What can hang from each mark
k_273: k_31 k_548
k_937: k_169 k_785
k_420: k_31 k_977
k_169: k_704 k_937
k_548: k_273 k_704
k_977: k_420
k_785: k_752
k_704: k_169
k_31: k_273 k_420

Known rows, with every way that one mark hangs from another
k_548(k_273(k_31) k_704(k_169(k_937))): [ 20.0 -14.8 -20.8 -15.3 -10.7  35.9  33.6  12.4  -8.9  29.7 -10.2  22.3
 -34.2  26.8 -65.8  34.7 -20.9   3.3 -31.4   3.1]
k_31(k_273 k_420): [-21.8 -23.8 -27.6  19.8 -14.2 -16.2 -14.5 -19.8  -6.6 -20.5  36.3 -53.0
 -21.7  21.5  43.4 -52.6 -38.7  10.2  35.9  -6.0]
k_977(k_420(k_31(k_273(k_548(k_704))))): [  5.1   5.3 -26.2  42.4  18.3  15.2  -2.8  13.2 -23.0  -4.0   4.8 -27.3
   2.0  11.4 -17.0 -16.9 -31.6 -34.2   8.4  17.3]
k_548(k_273 k_704(k_169(k_937))): [ 27.8  -0.8 -23.2 -36.9  -9.4  33.1  27.1   8.7  27.3   9.6   5.1  20.8
 -47.9  35.0 -76.5  -3.7 -24.8   0.7 -33.6 -16.2]
k_420(k_31(k_273(k_548(k_704))) k_977): [ 30.6  32.9 -17.3  40.4  23.7  46.2   0.6   6.7  -4.8  -4.9   6.7  -4.8
   0.1   9.0 -33.6 -13.3 -24.1 -13.1  31.7  57.2]
k_548(k_704(k_169(k_937))): [ 14.8  18.1 -24.0 -12.7 -19.7  12.5  39.4  -0.3  28.1  -2.8  -2.9  23.9
 -36.2  24.4 -60.2 -22.4 -16.6   5.7 -19.5  -7.0]
k_937(k_169 k_785(k_752)): [-50.5  29.7 -23.9 -11.0 -61.6 -21.3  28.3 -56.8 -23.4 -51.0  35.3  -6.1
 -23.2  -2.7  -7.3 -43.7 -39.6 -34.5  16.1 -11.9]
k_420(k_31(k_273(k_548(k_704(k_169(k_937(k_785)))))) k_977): [ 28.9  76.5 -18.7  22.7  19.0  38.5  30.1   3.3   4.6  -8.0  13.8  41.3
 -28.9   4.7 -12.7  24.4  -6.8  17.0   8.8  51.2]
k_31(k_273(k_548(k_704)) k_420(k_977)): [ 19.8  27.7 -10.0  27.3   7.5  12.6 -23.5   1.4   5.1  -5.4  19.6 -53.6
 -19.1   9.1   4.5 -35.5 -29.2  -8.5  43.1  31.1]
k_704(k_169(k_937(k_785(k_752)))): [-17.3  36.5 -32.4 -12.2 -47.3  -9.6  41.7 -29.3 -16.8 -32.6   3.7  31.2
 -29.4   4.0 -16.2 -31.6 -26.7   1.4  -2.1  18.9]
k_704(k_169(k_937(k_785))): [-15.9  30.7 -21.7  -6.2 -37.2 -15.6  55.9 -29.6  -6.7 -15.2   6.3  47.5
 -17.9  17.6  -3.9  -0.9 -19.9  15.9  -5.6   0.7]
k_977(k_420): [-17.3 -10.6 -31.5   5.0 -32.1 -26.7  10.2 -17.2 -26.3 -16.2   2.7 -11.3
  20.8  21.2 -23.0 -39.4 -37.7 -48.9  -6.0  -2.5]
k_273(k_31(k_420(k_977)) k_548): [ -1.7  29.2  -7.8  46.3  -0.9  -6.5   4.1 -14.0 -45.3  19.2 -16.5 -16.6
  47.3   4.2   5.5   3.4 -24.5  -7.5  45.6  56.2]
k_273(k_31 k_548(k_704)): [ -2.2  -4.9   0.2  46.9 -18.7  13.2  35.3  -2.6 -48.8  30.3 -37.7  -6.7
  16.1   3.3 -39.3  13.7 -29.7 -16.5  27.2  34.9]
k_977(k_420(k_31(k_273(k_548(k_704(k_169(k_937))))))): [ 16.2  27.7 -32.9  30.9  30.3  16.7   8.9  24.8   2.3   6.1   1.0   3.5
 -12.8  17.4 -17.7  -4.7 -13.4  -6.7 -15.7  15.6]
k_169(k_704 k_937(k_785)): [-19.4  49.2 -19.7  23.1 -51.7  10.9  59.3 -21.4 -18.1 -49.2  -3.4  56.2
  37.0   2.7   2.1  -1.6 -16.8  39.4  14.9  55.4]
k_420(k_31(k_273(k_548(k_704(k_169(k_937))))) k_977): [ 42.2  56.1 -23.9  29.8  36.5  46.6  12.3  17.8  19.9   7.6   2.9  28.0
 -16.0  15.6 -32.6   0.5  -5.9  14.8   7.7  56.1]
k_31(k_273(k_548(k_704(k_169))) k_420(k_977)): [ 25.6  18.4 -13.1   3.0  25.3  -7.0 -29.0  -0.9  21.1  11.2  25.5 -38.0
 -45.6  17.0   1.7 -30.1 -24.2 -11.1  27.0   8.4]
k_420(k_977): [  8.7  21.3 -23.5   3.0 -25.2   4.0  15.6 -25.1  -9.5 -18.1   5.0  12.0
  19.1  18.2 -37.7 -35.3 -30.3 -28.3  16.7  38.1]

Rows
[ 13.1  77.2  -4.4  15.8  -7.0   3.9  34.0  -2.2 -17.1  13.8  -9.4  17.9
 -12.8  -4.3  -6.3  40.8  -5.2  16.1  11.3  35.8]  k_273(k_31(k_420(k_977)) k_548(k_704(k_169(k_937(k_785)))))
[  1.8  21.2 -13.9  37.5   8.3  -6.0 -23.3 -13.8 -12.2  -2.7  18.4 -44.7
  13.4  11.3  40.2 -36.9 -31.2  -1.9  55.2  44.3]  k_31(k_273(k_548) k_420(k_977))
[ 12.6  29.0 -20.7  54.9  23.5  27.7   0.5  -8.2 -25.6  -3.7   5.6   6.7
  30.9  11.5   0.8 -12.1 -26.2  -6.2  44.5  73.3]  k_420(k_31(k_273(k_548)) k_977)
[ 15.9  33.8  -5.4  31.9  -2.3  12.7   5.4   1.2 -27.0  17.1 -17.2 -27.0
  14.9   0.0 -26.8   4.2 -22.4 -13.6  33.5  44.2]  k_273(k_31(k_420(k_977)) k_548(k_704))
[  7.0   3.2 -15.7 -20.3 -28.0  27.1  49.6  -2.3 -23.4  15.2   0.6  37.3
 -45.1  15.3 -44.2  57.7 -21.7   6.3 -29.5  -3.1]  k_548(k_273(k_31) k_704(k_169(k_937(k_785))))
[-48.4  38.4 -23.6  -6.0 -58.1 -12.8  28.1 -51.8 -21.0 -67.6  31.8  16.8
   6.3  -8.4  -7.4 -40.3 -31.2 -13.1  20.1  17.6]  k_937(k_169(k_704) k_785(k_752))
[ 10.4   1.0  -4.4   1.4  -1.1  -9.0  23.8  -9.4   2.8  26.7 -18.2   7.1
 -23.4  19.8 -55.6 -18.3 -28.2 -21.3   9.3 -11.7]  k_273(k_548(k_704(k_169)))
[  1.1   5.7 -29.5  13.7  -8.2  -5.2 -25.0 -18.5   0.8 -27.3  42.0 -43.2
 -13.0  19.2  31.9 -50.2 -32.3  -2.4  34.7  25.1]  k_31(k_273 k_420(k_977))
[ 35.9  24.2 -19.8  15.8  40.9  26.3  -3.7   4.4   8.3  10.1  12.3  11.6
 -29.6  16.5 -37.5  -6.3 -18.2 -13.9  14.8  33.6]  k_420(k_31(k_273(k_548(k_704(k_169)))) k_977)
[ 11.5  12.5 -36.4  27.0   9.3  28.4  -0.4 -12.3 -11.8 -26.2  29.5   6.4
   4.8  19.0  -9.7 -26.7 -27.1  -7.2  23.0  52.9]  k_420(k_31(k_273) k_977)
[ 10.4  -4.1 -28.9  18.0  35.9  -3.6  -7.6  11.8  -9.1  13.1   9.2 -12.3
 -24.6  19.6 -23.8 -12.0 -25.6 -36.1  -8.7  -5.3]  k_977(k_420(k_31(k_273(k_548(k_704(k_169))))))
[  8.8 -39.2 -13.5  -2.4 -22.7  34.2  20.8   1.6 -35.1  18.1  -5.4  -9.6
 -17.6  19.9 -66.8  20.8 -39.1 -22.9  -7.0   4.9]  k_548(k_273(k_31) k_704)
[-15.0 -17.6 -45.5  27.8   4.0  -2.6  -5.7  -5.4 -29.7 -26.1  27.8 -16.9
   8.0  20.7   7.0 -32.4 -34.2 -28.2  -0.4  10.8]  k_977(k_420(k_31(k_273)))
[ -3.2  -4.0  -7.5  33.8  -0.7   2.0 -12.2  -0.6  -0.6   1.1  14.8 -62.6
 -26.7  11.5  17.4 -39.0 -35.4   7.2  43.1   0.5]  k_31(k_273(k_548(k_704)) k_420)
[  9.9  -4.7 -21.1  -5.8  -6.1  14.6  -9.2  -9.1 -32.4   7.6  14.1 -18.9
  12.3  20.9 -21.7  10.4 -33.2 -12.8  10.8  26.1]  k_548(k_273(k_31(k_420(k_977))))
[  8.5   0.1 -15.0  46.0  16.8  35.0  12.2   5.3 -13.4   0.4   0.9 -14.1
 -10.1  11.3 -22.3 -15.2 -29.7   2.6  31.8  27.7]  k_420(k_31(k_273(k_548(k_704))))
[  7.3 -19.0  -8.0  18.9   7.2  -4.2   1.7  -5.6  -1.0  24.1   4.3 -18.5
 -44.0  20.2  -9.9 -20.8 -30.8 -15.2  21.0  -1.7]  k_31(k_273(k_548(k_704(k_169))))
[  2.9 -13.0 -10.9  11.2  17.8 -17.7 -17.0  -4.1  12.9  17.7  19.6 -48.5
 -56.3  19.7  11.7 -32.6 -29.2   3.4  26.3 -24.5]  k_31(k_273(k_548(k_704(k_169))) k_420)
[-12.9 -35.8 -19.7   1.8 -13.9   2.5   1.5 -11.4 -39.6  13.2   8.8 -28.7
   3.2  24.2  -8.1   9.8 -39.2   0.0  11.9  -3.4]  k_548(k_273(k_31(k_420)))
[-19.9  -9.1 -11.9  46.6  -0.6 -17.6 -13.3 -15.8 -18.5   2.5  13.2 -53.3
   3.5  14.2  51.0 -40.2 -37.7  12.4  56.4  13.7]  k_31(k_273(k_548) k_420)
[  2.1 -12.7  -2.8  23.5  -0.8  -4.8  30.3  -5.9 -33.3  46.3 -32.1   9.2
  -9.7  11.0 -44.7  19.0 -23.8 -20.7  11.1  10.8]  k_273(k_31 k_548(k_704(k_169)))
[ -9.1  -2.8 -18.6  58.8  16.1  16.3  12.1 -10.3 -33.4   2.8   0.3  -4.0
  22.3  14.3  11.7 -14.6 -32.5   8.3  44.4  39.1]  k_420(k_31(k_273(k_548)))
[-10.0  51.2 -14.5  17.8 -23.6  -1.7  31.1  -3.2 -35.1   0.4 -18.0  -6.5
 -29.1 -13.9  -7.2  10.1 -17.6  14.8  14.8  26.5]  k_273(k_31(k_420) k_548(k_704(k_169(k_937(k_785(k_752))))))
[ 12.7  23.8 -28.2 -47.4 -36.6  29.3  30.3  -4.6   2.0 -23.3  11.1  19.6
 -70.5  11.5 -66.9  -9.7 -31.3 -11.3 -29.0   0.3]  k_548(k_273 k_704(k_169(k_937(k_785(k_752)))))
